Each row was made from one walk, in order. Every step used is in the known rows, and no mark comes twice. Write each row's walk.
In the rows, zero is written as 128.
Known rows:
l p t: [153  94 155 125 120 149 164 142 114 131 100 113 123  95 133 159 123 135
 117 120 128 130 138 135 162 108 123 120 143  98 119 128 136 127 143 115
 146 126 114 102 129]
l m w p t r: [110 115 149 155 126 167 170 123  80 136 124 136 134  88 100 132 175 132
 150 118 140 145 185 119 156 100 112 128 159 129  84 144 104 145 114 140
 133 129 123  84 138]
r t p: [130 126 103 151 124  92 140 148 136 115 174 113 122 139 116 103 136 112
 150  97 103 117 120 146 153 123 127 164 139 125 116 117 137 116 136 126
 170 127 122 125 131]
t p: [132 147 122 130 126 115 141 134 137 128 163 130 127 140 135 106 121 118
 139 109 129 100 124 141 127 126 127 149 129 131 115 136 142 128 132 139
 154 113 125 133 144]
p t m: [127  95 134 140 130 139 132 152 120 146  96 128 122  91 155 135  78 114
 118 106 130 146 138 121 153 123 121 108 130 110 108 149 125 135 139 107
 154 123 124  98  90]
l m t p: [126 127 106 144 143 130 160 101 132 131 181 137 126 134 126 111 115 124
 136  96 135 120 103 162  98 152 138 126 114 119 123 150 147 104 101 149
 149 107 122 136 172]
t p l m: [117 136 136 140 123 137 144 112 111 142 205 137 123 112 115 128 162  96
 105 110 114  78 112 144 112 146 122 148 107 131 128 131 136 123 130 123
 146 104 103 149 151]
c y: [130 118 122 139 142 141 114 125 141 145 142 142 130 108 135 126 138 129
 131 130 129 118 143 108 120 130 119 155 119 148 159 140 125 122 131 126
 127 136 126 139 155]
c d: [128 119 133 125 137 135 121 156 116 128 150 110 130 136 136 135 115 131
 116 125 122 151 135 138 126 149 125 132 134 156 143 116 121 132 126 133
 149 143 117 110 166]
m t: [129 119 121 137 138 139 137 132 139 124 133 128 133 144 136 131 104 140
 140 129 119 136 119 151 131 153 132 111 127 124 133 138 137 105 101 139
 121 134 145 122 132]
j c w: [136 122 124 132 141 123 139 103 167 126 182 125 141 113 148 151 151 117
 127 136 125 132 120 101 183 115 147 144 127 107 143 124 116 120 177 104
  95  83 148 149 145]
p l m w c: [100 104 155 128 106 188 138  61 130 141 221 128 123  91  91 151 208 126
  79 150 106 114 158 122 128 156 117 129 119 131 131 129 117 128  98 112
 111 113 130 125 147]
r l m w c: [104 108 128 116 114 175 120  71 142 139 173 125 111  87  95 119 224 121
  95 152 126 129 146 119 118 150 137 122 144 115 123 128 114 131  87 149
 131  84 138 101 153]
j c w p t: [150 101 132 148 135 132 158 146 162 127 184 129 161  89 147 145 172 118
 148 150 130 145 138  97 213 105 122 141 147  73 115 136 133 125 172  99
  99  95 156 111 131]
j c d: [134 107 143 123 148 125 128 150 127 121 170 103 141 142 147 155 129 126
 109 146 109 145 125 128 152 148 129 125 139 138 153 124 115 123 162 132
 126 124 129 120 172]
p l: [114 132 153 125 120 147 121 135 124 134 157 130 134 118 123 146 154 108
 106 139 106 104 130 133 135 142 112 133 118 134 142 116 127 127 134 112
 122 131 127 137 112]
p t r l m w: [ 92 124 151 134 132 170 133 123  84 146  88 124 115  79 101 121 183 114
 131 111 136 141 179 135 138 106 136 111 165 137 107 136  79 146 126 166
 153  80 117 107 127]
p t r l: [103 117 153 121 125 144 121 162 115 141  64 135 135  93 128 115 144 109
 155 121 128 142 147 140 157 101 124 118 165 141 119 130 105 141 156 158
 153  85 133 109 102]
m t r: [ 98 131 133 134 134 151 142 116 129 127 102 139 142 137 129 128  88 139
 161 114 129 144 134 157 139 138 122 120 136 158 128 134 117 122 116 156
 124 123 139 131 129]
m l r t: [155 118 119 134 141 112 130 137 138 120  89  85 135 128 138 123 182 103
 173 134 112 161 116 110 177 111 118 159 123 112 137  81 139 138 146 147
 143 134 123 139  84]
p l m: [114 122 141 137 125 149 124 104 102 143 171 139 124 103 108 149 168 105
  93 127 115 113 119 134 108 145 126 126 103 127 142 127 123 126 126 109
 123 117 108 141 135]
m w c: [117 116 142 119 106 169 137  89 151 121 181 118 126 119 111 130 166 147
 115 150 120 131 168 118 145 138 124 132 141 130 116 132 126 129 100 129
 119 125 147 109 141]
w m l r t: [157 126 109 136 138 103 122 134 112 132  84  62 128 123 140 122 174  85
 171 130 116 167 124  79 158 112 130 181 107 109 123  79 131 159 116 147
 137 130 112 140  83]
r l: [123 130 129 113 130 134  96 140 138 137 111 127 122 115 124 114 165 102
 124 142 125 118 117 138 126 133 129 126 142 121 134 117 123 132 122 149
 139  98 132 107 119]
m w p t r l: [105 135 159 130 125 171 125 168 103 133 100 131 136  95 110 113 205 123
 157 136 129 129 186 131 180 109 104 130 190 127  91 129 101 150 111 164
 144 108 145  66 108]
c w: [138 131 113 136 128 137 131 111 162 130 153 131 127 109 134 129 134 122
 135 113 138 142 126 116 155 113 141 150 122 122 129 115 123 131 139 112
 114  99 129 136 140]
t p l r: [145 139 140 115 117 151 137 151 145 137 150 112 149 133 158 119 173  95
 141 123 104  91 117 138 161 133 106 160 113 141 131 117 153 119 129 124
 133 116 109 161 118]
r t p l m w: [112 130 130 161 126 138 142 112  97 124 226 109 105 113  83 133 204  96
 107  93  90  94 155 149 139 142 120 166 130 133 115 114 113 118 114 116
 166 126 104 132 143]
c w p l: [134 132 138 142 117 158 124 131 152 132 196 143 146  99 119 138 197 102
 126 142 118 109 134 110 180 136 106 166 122 109 126 104 133 131 124  89
 102 121 135 117 127]
c w m l: [131 160 124 136 143 116 122  93 139 130 140  90 118  93 139 133 145  99
 146 119 144 132 130  64 141 107 145 175 102 108 120  87 110 181 127 142
 123  94 132 141 119]
j c l p: [146  83 159 108 138 149 145 124 116 127 178 104 130 115 151 166 184 138
  89 134 120 100 123 130 138 124 131 137 130  92 140 123 139 109 172 132
 124 124 141 151 145]
c w m t: [134 128 107 143 138 140 127 105 150 136 157 106 131 118 136 134 101 118
 144 109 137 149 124 104 136 145 154 152 110 114 120 116 119 129  83 127
 106 102 145 135 144]
c j: [133 129 136 110 131 147 112 105 146 150 114 131 131 116 131 136 133 118
 134 129 132 112 132 128 152 131 131 153 133 133 154 138 116 133 134 121
 121 121 119 130 157]
l m w c: [115 103 128 127 113 167 145  58 132 132 193 127 117  97  98 134 185 147
  97 143 130 140 154 114 116 142 137 121 131 122 119 142 122 126  93 129
 120 109 132 117 162]
w p l: [125 131 149 136 116 152 120 153 128 135 175 141 149 119 113 139 192 105
 120 157 108  98 132 125 147 151  89 144 128 118 123 119 146 130 109 108
 118 143 135 104 110]
w m t: [128 134 119 136 139 135 128 122 115 132 128 106 128 135 135 134  92 122
 136 126 127 137 126 120 109 151 143 132 115 125 117 136 129 128  73 142
 123 127 139 124 132]
k d: [135 142 139 134 141 150 117 120 131 114 127 114 145 135 136 133  95 122
 116 102 148 122 122 135 119 137 117 140 127 121 122 128 116 117 124 130
 133 128 157 128 123]
j c d k: [134 101 152 111 155 118 153 144 129 121 184 113 147 130 157 183 118 114
  91 142 126 147 125 116 136 167 131 113 133 142 162 130 114 127 173 114
 134 108 161 138 188]
m w c l: [119  96 147 113 113 183 124 104 141 120 211 109 132 109 117 125 202 157
  98 137 121 126 177 112 126 136 125 139 138 129 113 131 133 122 108 141
 128 132 168 144 137]
p t m w: [125 111 144 140 134 164 137 143 108 139 108 110 113  97 143 143 101 129
 107  99 126 144 178 128 161 123 124 112 145 115  95 143 112 140 122 118
 156 132 125  87  93]
y c w: [125 124 113 133 138 140 132  87 197 128 158 109 134 106 130 128 150 122
 122 139 134 146 126 111 188 124 139 153 129 106 139  99 113 114 158  96
 101  85 125 132 122]
m l: [127 144 142 127 143 120 132 117 128 119 115 115 123 124 139 129 144 107
 143 141 136 122 124 111 133 119 123 131 119 117 131 107 126 152 144 164
 143 123 135 134 109]

Write each row's walk:
[103 145 115 130 134 154 107 107 149 146 111 118 133  98 131 114 129 100
 161 111 140 151 131 108 143 133 152 164 131 142 121 112  93 145  93 159
 118  68 146 125 134]
c w m t r l
[136 111 149 146 143 136 139 156 111 137  95 129 127  89 155 130 129  92
 142 139 141 135 137  97 170 120  96 126 134  81  96 127 144 167 138 137
 160 134 141  69  69]
w p t m l
[112  87 119 127 106 173 114  64 168 154 163 111 112  98 114 133 146 108
 111 126 107 141 162 114 200 155 119 174 142 123 138 133 112 135 107  95
 143 135 135  78 130]
r t m w c j
[148  88  95 133 125 130 117 144 132 144  83  97 125 126 155 121 131 101
 139 106 112 174 119 117 179 133 121 156 115 119 122 117 141 121 120 102
 144 141 106 110  81]
l r t m
[116 118 135 154 121 161 106 148 109 132 179 115 114 115 105 145 192  93
 102 129  91 112 164 126 186 156  84 162 134 115  97 110 122 129  94  88
 148 172 130  63  82]
r t m w p l
[155  99 104 135 124 122 124 151 135 128  97  96 138 134 132 117 165 116
 161 121 106 170 124 128 172 120 126 153 129 124 130 101 143 114 128 116
 130 144 117 135 101]
l r t
[120 110 114 143 143 144 141  98 117 134 147 136 128 126 117 130 120 134
 125 118 132 139 111 153 102 154 141 106 115 115 135 139 133 102  99 137
 125 119 129 128 154]
l m t
[137  95 122 135 117 147 105 151 129 153 110 104 130 114 150 139 157  81
 118 117  87 148 120 127 191 147 106 159 107 130 134 105 136 116 123  84
 138 144 102 120  59]
p l r t m
[143 104 137 144 123 136 144 176 122 124 130 133 147 103 123 126 150 128
 148 143 131 140 147 123 165 116 108 123 153  99  97 141 148 134 126 120
 134 135 144  90 113]
w p t
[152 107 167 130 139 138 171 127 107 126  86 101 117  88 141 160 138 120
 135 135 132 124 133 125 167 100 121 125 136  87 128 102 134 151 164 144
 161 126 117 110 112]
m l p t
[136 142 106 138 127 129 119 102 139 138 152 103 123 100 134 128 123 108
 135 107 141 144 136  82 135 119 155 170 108 119 117 112 110 150 109 114
 108  97 127 143 136]
c w m
[125  99 161 127 119 156 177 128  97 141  67 126 127  90 133 153 108 141
 142 108 132 139 154 140 170  94 118 130 149 129 117 125 118 134 157 131
 147 124 112 109 126]
l p t r
[142 130 118 135 142 115 131  97 147 133 175  99 131 104 148 151 145 103
 122 129 129 137 123  73 158 117 155 165 114 103 132 121 105 144 144 109
  88  84 141 151 140]
j c w m
[146 137 138 121 129 165 143 149 154 135 163 114 152 148 163 123 149 108
 148 120 105 100 108 166 160 159 110 146 113 139 135 128 163 100 103 137
 127 122 130 151 130]
m t p l r
[109 127 149 104 113 160 131 114 116 145  66 133 116 105 124 132 160 115
 129 127 129 106 128 147 149 119 123 148 150 135 134 106 112 140 137 160
 145 100 115  92 135]
t r l p
[139 104 132 141 136 121 142 111 111 134  98 100  93 106 138 153 124  98
 115 112 113 127 113 119 175 126 112 160 114  90 123  86 131 151 148 127
 182 143 104  80  89]
r t m l p
[137  85 148 113 123 164 125 149 117 158  67 118 104  73 153 147 123  99
  90 117 123 120 120 138 163 128 121 116 143  86 115 131 129 136 137 124
 174 101 112  55  94]
r l p t m
[118 131 109 130 140 138 129 124 144 140 170 137 120 124 124  97 155 103
 130 111 132 102  95 165  95 162 145 124 135 115 128 136 138 105  99 169
 161  76 130 115 164]
r l m t p
[140 118 150 146 131 162 148 170 112 121 141 116 141 107 114 129 175 137
 141 139 126 125 182 119 175 115 105 123 167 106  88 141 128 135 111 124
 133 150 148  75 119]
m w p t
[124 149 146 129 118 138 134 140 137 131 194 131 132 125 131 125 150  92
 119 115 107  72 125 149 139 139 112 151 121 140 126 125 139 124 136 121
 145 115 123 142 137]
t p l
[148 105 107 138 127 153 118 137 126 138  88  79 117 124 144 128 152 111
 128 103 111 161 154 124 189 132 123 155 129 123 106 114 122 123 103 108
 144 150 113  98  87]
l r t m w
[157 106 141 120 148 149 139 153 127 146  37 100 133  97 192 135 119  96
 150 121 137 161 130  98 180 108 113 122 115 101 118 117 138 158 151 142
 152 117 122 112  60]
p t m l r
[155 138 136 115 141 133 136 123 143 129  74 104 140 130 160 127 168 106
 159 145 130 141 116  99 156 113 119 141 112 118 136  99 141 148 140 160
 127 120 122 144  95]
m l r
[123 150 160 134 118 177 123 138 107 125 185 124 137 123 102 147 213 116
 109 154 106  89 168 129 162 149  89 143 140 125 110 120 126 129  93 114
 116 159 144  93 120]
m w p l
[112 124 117 119 134 136 105 110 115 147 127 134 117  98 109 116 180 102
 111 132 131 123 108 131  98 137 141 121 126 114 132 126 117 129 113 150
 135  83 118 113 140]
r l m
[155  63 173 117 144 154 163 158 103 128 161  99 139  93 156 172 168 140
  99 132 117 120 140 131 163 104 125 122 141  82 129 131 140 111 185 123
 134 122 140 147 131]
j c l p t
[116  87 145 105 120 175 142 103 146 134 192 107 119 100 148 167 106 123
  66 129 132 163 165 106 126 187 114 120 131 152 127 140 113 142 100 101
 159 120 168  79 174]
t m w c d k
[152 106 104 145 125 156 119 154 125 134 110  93 130 126 135 116 191 108
 140 123 112 155 157 112 198 139  96 166 140 108  91 110 141 126  85 104
 138 162 125  68  85]
l r t m w p
[125  97 102 152 127 113 115 136 126 137 122 120 109 119 128 124 103 103
 120 102 109 152 122 124 156 137 123 146 122 117 118 122 126 125 125  99
 157 142 116  96  90]
r t m
[124 118 179 129 130 145 176 119  97 132  51 117 124  88 142 156 127 127
 159 121 137 135 147 125 176  88 112 138 142 118 119 103 114 167 176 162
 162 119 119 112 105]
m l p t r
[100 104 135 138 123 150 133 150 102 154  92 152 138  76 103 106 192 101
 158 131 143 144 143 126 143 113 114 125 161 113 101 141 117 144 125 153
 142  83 124  81 119]
w p t r l m
[122 132 129 151 117 113 125 154 131 121 204 117 125 133 106 117 160  88
 129 107  83  96 122 155 166 138 108 171 126 136 124 109 134 116 141 108
 163 134 119 133 117]
r t p l
[141 122 146 110 116 161 119 146 136 144 115 112 148 123 148 141 178 104
 129 141 106 123 124 130 161 136 109 142 110 137 142 109 141 119 125 116
 107 130 117 156 101]
p l r
[106 116 150 137 123 140 153 150 108 136  79 136 140 101 133 130 100 129
 161 110 133 161 160 132 158  96 125 121 150 144 115 138 107 142 159 139
 139 117 129 128 109]
p t r
[134 108 135 134 157 128 118 116 148 140 167 138 143 115 156 145 161 124
 123 155 116 113 133 102 141 133 125 145 124 128 169 147 122 116 171 120
 107 117 139 152 160]
j c y
[156 136 112 138 140 103 144 141 147 117 115  88 135 138 150  99 178  92
 183 112 112 131 112 121 181 110 117 180 124 118 120  90 152 138 149 159
 168 126 117 141 100]
m l r t p
[114 118 117 160 125 114 142 122 107 137 216 125 116 114  94 120 171  88
 117  97  91 104 117 150 137 142 122 164 116 127 129 116 135 113 134 105
 160 120 101 141 137]
r t p l m
[133 115 139 114 145 127 143 154 121 124 157 113 138 123 141 161 104 126
 103 123 136 158 133 124 108 166 125 115 128 157 146 121 121 135 136 113
 155 125 145 127 185]
c d k
[122 115 115 151 146 103 116 124 121 128 105 112 105 113 134 129 122  88
 133 115 113 147 116 111 160 127 114 149 116 105 122 102 121 153 148 130
 173 141 121  98  67]
r t m l
[ 82 118 148 141 130 165 142  93 100 147 141 148 137 116 112 147 131 118
 128 117 115 129 128 157 118 155 122 120 110 153 138 133 112 112 116 135
 120 114 121 144 132]
p l m t r
[130 112 134 142 135 171 127 148  95 138 135 125 122  80  95 121 227 113
 123 142 137 127 163 123 144 123 119 116 167  90  95 134 119 134  99 144
 146 104 134  63 131]
r l m w p t
[ 95 144 137 130 127 171 120 109  95 142 124 141 121 100  87 109 233 116
 135 133 141 114 165 126 127 127 114 144 160 135  99 124  98 145  93 167
 131  98 129  78 140]
t r l m w p
[102 135 107 144 144 154 135  71 177 138 134  98 141 109 133 128 102 115
 154 121 137 162 139 108 174 135 148 170 122 129 127 106  93 128 121 128
  94  79 140 137 115]
y c w m t r
[130 123 149 138 129 147 131 128 163 127 221 141 158 106 134 163 214 101
 119 165 108 103 124 101 203 138 108 160 124  97 138 113 129 124 161  88
  79 102 149 125 132]
j c w p l
[125 102 135 103 104 162 124  68 182 151 151 140 137 100 129 130 148 122
 130 157 127 126 128 112 163 143 126 153 132 127 160 143 129 132 125 115
 110 106 143 124 162]
w c j
[ 95 144 137 112 118 141 107 127 126 140  85 138 127 114 128 109 158 111
 149 127 125 124 133 138 132 121 124 136 150 154 126 120 100 145 137 165
 139  89 131 119 113]
t r l
[120 109 132 113 158 133 144 133 156 117 160 100 143 122 136 162 117 116
  91 147 131 165 133 123 135 171 119 123 134 140 158 110 115 120 154 105
 143 108 146 117 167]
y c d k
[115 108 130 134 152 182 126 109 112 130 212 101 130 105  95 121 252 139
  93 144 135 118 169 113 125 139 114 144 142  92 111 120 128 107 114 129
 120 127 141 119 134]
y c l m w p
